(in the rows, 128 means zero)
Known rows, with every step that occurs
R/Z/B/M: [157  88 119 160 113 127 158 106 144 146 151 113 127 166 123 152 135 148
 129  39 143]
X/S/M/B/Z/C: [ 92  91 116 167 129 111 147 135  78 125 149 120 204 163 133 147 157 153
 121  72 139]
X/S/M/B/Z/R: [125 132 114 146 123 133 151 140 103 118 139 119 209 149 135 140 149 145
 149  73 121]
S/M/B: [ 92 104 122 126 118 116 129 130 151 126 105 132 155 152 131 132 139 124
 116 110 143]
C/Z/E/X/S: [ 74 177 106 115 116 142 141 114 170 115 149 117 113 103 171 142 126 112
 127  68 109]
Z/B/M: [149  91 111 144 127 123 146 106 174 130 151 122 145 165 130 147 135 144
 154  62 144]
X/S/M: [102 117 113 130 151 122 150 122 148 125 133 138 164 166 170 134 134 133
 126 115 102]
X/S/M/B/Z: [126 118 111 168 130 124 150 128 123 133 157 125 180 149 126 145 150 147
 109  75 119]
E/X/S/M/R/Z: [ 75 126 100 114 134 105 154 112 155 126 117 116 111 129 154 156 122 117
 124  27 116]
R/Z/B/M/S: [160 130  99 144 125 121 166  73 140 149 137 114 168 157 129 154 133 132
  99  62 127]
M/R/Z: [135 120 106 135 110 125 137 119 102 134 127 115  96 120 101 145 127 122
 123  58 127]
E/X: [ 97 144 135 105 128 114 122 128 155 124 115 120 110 100 139 132 118 117
 128 109 142]
M/R/Z/C: [103  92 112 130 108 112 136 128  61 127 122 110 118 137 106 147 135 129
 135  54 147]
B/M/S: [136 130 110  93 146 128 139  75 193 138 111 127 187 140 131 142 129 114
  96 128 118]
M/S: [132 174 110 105 138 122 136  94 120 132 116 128 167 120 135 130 126 112
  97 153 111]
M/B/Z/E: [133 153 128 167  85 147 133 135 136 125 148 111 154 115  91 135 145 130
 114  90 154]
R/Z/C: [102  98 137 138 113 119 139 133  56 136 122 113 135 145 126 135 135 137
 120  99 145]
R/Z: [133 124 133 142 115 131 141 128 100 142 128 117 108 130 121 134 128 133
 106 101 126]
S/M: [ 93 108 142 125 134 125 136 130 153 121 116 138 141 174 146 127 130 113
 133 123 127]
R/Z/E/X/S/M: [ 67 153 129 121 116 128 166 120 183 124 115 116 137 140 179 141 124 110
 111  71 125]
S/M/R: [ 94 104 115 118 128 119 132 123 156 111 115 135 126 163 128 139 129 106
 151  84 130]
B/Z/C: [113 112 148 165 121 128 134 141  63 124 158 117 156 147 106 135 143 137
 138 106 149]
Z/C: [ 96 101 133 123 127 115 126 135  84 120 121 124 151 145 132 130 136 132
 141 125 148]

Rows
[115 108 107 162 106 113 160 120 103 122 139 122 108 183 122 150 133 122
 155  13 139]  S/M/R/Z/B
[145 128 119 172 106 121 155 124  73 139 152 115 111 145 122 139 132 145
 131  60 138]  R/Z/B
[ 86 164 146 119  93 135 143 124 161 128 111 106 104 103 138 134 119 106
 112  88 149]  R/Z/E/X
[145 129 125 167 107 131 126 133 102 137 151 115 145 111  86 138 144 143
 110  90 144]  M/B/Z
[ 90 134 116 148 130 110 143 126 151 129 141 116 164 120 138 148 139 134
 108  58 134]  E/X/S/M/B/Z
[107 107  93 135 132 119 160 114 121 131 130 125 131 159 144 151 133 127
 124  43 101]  X/S/M/R/Z
[ 95 130  98 135 110 135 166 116 156 119 128 120 140 160 151 148 134 114
 128  48 112]  X/S/M/R/Z/E
[144 127  93 167 101 115 151 121  74 130 151 112  95 138 103 151 131 138
 149  18 139]  M/R/Z/B
[ 80  83 147 158 110 115 133 144  87 121 135 120 185 173 110 139 154 134
 128  86 165]  S/M/B/Z/C
[154 138  92 126 138 118 155  71 170 135 138 123 187 156 135 149 133 128
 122  87 129]  Z/B/M/S
[102 110  95 130 135 112 142 122 143 130 122 132 178 145 156 139 142 145
 111  98 119]  X/S/M/B
[ 69 125 101 106 136  98 136 123 170 126 106 124 159 116 166 145 132 130
 112  81 132]  E/X/S/M/B
[ 86 127 125 133  93 138 154 121 163 114 113 120 115 170 128 140 130  98
 133  55 136]  S/M/R/Z/E
[ 52 140 132 109  92 124 147 119 192 111  97 112 101 139 137 144 119  84
 133  40 151]  S/M/R/Z/E/X
[ 56 152  95  99 123 117 148 114 210  99 113 121 139 131 168 146 124  99
 150  54 127]  Z/E/X/S/M/R
[120 135 107 167 111 133 140 122  88 123 175 126 101 154 133 139 136 131
 153  54 121]  C/Z/B
[109  54 111 119 116 118 138 109 132 134 118 108 138 154 103 159 138 131
 137  30 151]  B/M/R/Z/C
[110 178 106 152 103 129 140 127 158 123 150 102 160  79 127 147 139 136
 108  62 144]  M/B/Z/E/X/S
[ 97 169  85 116 105 124 151 112 157 122 126 102 111  85 141 153 122 116
 125  32 125]  M/R/Z/E/X/S
[143  75 106 120 117 130 139 100 174 141 124 113 113 139  98 158 130 125
 122  35 133]  B/M/R/Z
[135  82  99 108 131 127 127 102 202 125 124 123 131 139 106 152 130 122
 145  59 135]  B/M/R
[116 122 142 145 106 138 137 148 110 115 124 119 188 157 110 131 144 127
 155  86 147]  S/M/B/Z/R
[109 146 111 171 107 142 157 132 156 120 155 120 190 151 133 142 151 134
 113  78 129]  X/S/M/B/Z/E
[ 64 152 147 143  90 130 136 134 192 113 122 112 150 131 120 138 137 103
 119  73 167]  S/M/B/Z/E/X
[123 114  78 166 123 108 173 113  97 125 153 122 132 174 147 157 138 142
 147   4 115]  X/S/M/R/Z/B
